Each row was made from one small tree. Brackets hold a mark, then the marks that hang from it, in the order of their numbers. Every link used is in the known rows. Write each row's tree.
Known rows:
{Q776 Q98 {Q778 Q90}}: 17, -21, -15, -1, -40, 29, 0, 25, 16, -22, -7, -18, 5, 1, 33, -15, 21
{Q90 Q89 {Q98 {Q776 Q652 Q778}}}: -5, -8, -23, 17, -34, 24, 6, 32, 26, -37, -1, -14, 10, 6, 7, -26, 15
{Q98 {Q776 Q778}}: 7, -1, -11, 18, -22, 18, 3, 15, 18, -27, 3, -11, 2, -7, 20, -11, 5
{Q776 Q98 Q652}: 4, -16, -10, 1, -20, 19, 21, 7, 8, -24, 2, 7, -2, 11, 1, -15, 11
{Q778 {Q90 Q89} {Q776 {Q652 {Q670 Q414}}}}: -3, -31, -35, 7, -4, 27, 28, 15, 6, -1, 4, 13, 12, 18, 22, -47, 25
{Q776 Q98 {Q652 {Q670 Q414}} {Q778 Q90}}: 20, -33, -33, 4, -18, 24, 19, 13, 15, -6, -4, -3, 5, 14, 30, -22, 21
{Q90 Q89 {Q98 {Q776 {Q652 Q670}}} Q778}: -9, -14, -38, 2, -13, 18, 10, 28, 23, -26, 7, -2, 11, 11, 6, -29, 16
{Q98 {Q776 {Q652 Q670} {Q778 {Q90 Q89}}}}: -1, -20, -33, 17, -31, 20, 16, 27, 22, -17, 2, -15, 8, 9, 22, -26, 24
{Q98 {Q776 Q652 {Q778 {Q90 Q89}}}}: 0, -13, -24, 18, -45, 24, 10, 27, 22, -28, -1, -18, 8, 1, 20, -29, 21
{Q98 {Q776 Q652}}: -5, -3, -12, 17, -10, 12, 20, 5, 11, -25, 10, 8, -1, 2, -1, -19, 3
{Q98 {Q776 {Q778 Q90}}}: 8, -8, -18, 15, -31, 22, -1, 23, 19, -23, 1, -17, 6, -8, 30, -19, 12
{Q776 {Q652 Q670} Q778}: 2, -17, -16, 10, -8, 11, 24, 4, 8, -11, 5, 8, -2, 7, 7, -16, 17
{Q414 Q670}: 9, -13, -8, 1, 1, 19, 23, -5, 3, -12, 8, 16, 7, -2, 15, -13, 7
{Q652 Q670}: -2, -15, -11, -4, 7, 13, 22, 3, 2, -7, 10, 14, 5, 5, 10, -11, 14
{Q98 Q776}: -1, -1, -9, 11, -8, 16, 11, 10, 12, -24, 8, 2, 4, -3, 11, -13, 3
{Q776 Q652}: -5, -11, -4, 3, -9, 13, 25, -1, 2, -19, 8, 17, -1, 2, -4, -21, 11
{Q776 Q98 {Q652 {Q670 Q414}} Q778}: 19, -27, -26, 7, -9, 19, 23, 5, 14, -10, -3, 4, 1, 15, 20, -14, 14
{Q98 {Q776 {Q652 Q670}}}: -5, -9, -22, 16, 3, 8, 26, 4, 11, -15, 12, 11, 0, 11, 1, -16, 6
{Q776 Q98 Q652 {Q778 {Q90 Q89}}}: 8, -26, -21, 2, -54, 31, 11, 29, 19, -27, -8, -19, 7, 10, 23, -24, 30

Write each row's tree:
4, -15, -31, 20, -19, 15, 15, 17, 18, -14, 5, -8, 2, 6, 20, -24, 16 -> {Q98 {Q776 {Q652 Q670} {Q778 Q90}}}
-2, -31, -35, 5, -25, 30, 20, 28, 12, -13, 0, -2, 6, 28, 19, -37, 29 -> {Q778 {Q90 Q89} {Q776 Q98 {Q652 Q670}}}
-1, -21, -19, -7, -39, 33, -1, 39, 19, -25, -4, -18, 19, -1, 27, -28, 30 -> {Q776 {Q778 {Q90 Q89 Q98}}}
-9, -21, -17, -15, -26, 32, 6, 34, 12, -22, 1, -6, 21, 3, 18, -30, 27 -> {Q778 {Q90 Q89 Q98}}
-1, -25, -26, 6, -39, 34, 14, 29, 12, -23, -3, -5, 5, 19, 17, -40, 26 -> {Q778 {Q90 Q89} {Q776 Q98 Q652}}
2, -23, -23, 0, -37, 38, 5, 34, 13, -22, -4, -11, 10, 14, 29, -33, 25 -> {Q778 {Q90 Q89} {Q776 Q98}}
0, -22, -40, 7, 6, 21, 18, 19, 17, -9, 7, 7, 14, 13, 16, -34, 11 -> {Q778 {Q90 {Q98 {Q776 {Q652 {Q670 Q414}}}}}}
-12, -15, -28, 6, -30, 27, 10, 35, 21, -30, 3, -9, 15, 8, 9, -36, 20 -> {Q778 {Q90 Q89 {Q98 {Q776 Q652}}}}
6, -17, -23, -2, -34, 33, -2, 28, 15, -29, -3, -7, 5, 7, 24, -29, 18 -> {Q90 Q89 {Q778 {Q776 Q98}}}
-1, -19, -19, 2, -29, 25, 7, 25, 15, -23, -1, -5, 7, 1, 13, -32, 22 -> {Q776 Q652 {Q778 {Q90 Q98}}}
12, -29, -28, 4, -28, 21, 15, 19, 15, -13, -2, -9, 1, 15, 22, -19, 24 -> {Q776 Q98 {Q652 Q670} {Q778 Q90}}
-1, -6, -21, 10, -33, 28, -3, 37, 26, -36, -2, -20, 15, 0, 19, -19, 15 -> {Q90 Q89 {Q98 {Q776 Q778}}}
1, -25, -35, 3, -22, 25, 14, 22, 14, -20, 1, 1, 1, 21, 14, -33, 22 -> {Q90 Q89 {Q778 {Q776 Q98 {Q652 Q670}}}}
2, -9, -23, 23, -10, 10, 18, 9, 17, -18, 7, -1, -2, 7, 10, -15, 9 -> {Q98 {Q776 {Q652 Q670} Q778}}
-5, -23, -22, -1, -41, 30, 8, 35, 18, -27, -4, -12, 14, 4, 15, -35, 30 -> {Q776 Q652 {Q778 {Q90 Q89 Q98}}}
7, -20, -20, 3, -25, 33, 3, 25, 9, -18, -2, -4, 3, 10, 27, -30, 17 -> {Q778 Q90 {Q776 Q98}}
10, -13, -20, 1, -22, 28, -3, 19, 11, -25, 0, 0, -2, 4, 22, -26, 10 -> {Q90 {Q778 {Q776 Q98}}}
-3, -10, -18, 9, -13, 18, 11, 6, 5, -21, 7, 16, -6, 0, 5, -39, 10 -> {Q90 {Q778 {Q776 Q652}}}
9, -26, -31, 11, 6, 23, 26, 5, 7, -6, 2, 18, 0, 24, 14, -30, 11 -> {Q778 {Q776 Q98 {Q652 {Q670 Q414}}}}
-12, -21, -36, 0, -10, 24, 11, 27, 13, -19, 6, 9, 8, 15, 7, -43, 23 -> {Q90 Q89 Q98 {Q778 {Q776 {Q652 Q670}}}}
-6, -14, -33, 15, -20, 20, 12, 31, 26, -26, 2, -11, 11, 14, 9, -23, 18 -> {Q90 Q89 {Q98 {Q776 {Q652 Q670} Q778}}}
12, -16, -12, 9, -33, 21, 13, 12, 15, -27, -4, -5, -4, 8, 10, -13, 14 -> {Q776 Q98 Q652 Q778}
13, -24, -18, -4, -52, 34, 2, 34, 20, -26, -9, -25, 12, 4, 34, -17, 29 -> {Q776 Q98 {Q778 {Q90 Q89}}}
10, -14, -29, 23, -1, 13, 22, 4, 17, -11, 4, 5, 2, 6, 18, -19, 6 -> {Q98 {Q776 {Q652 {Q670 Q414}} Q778}}
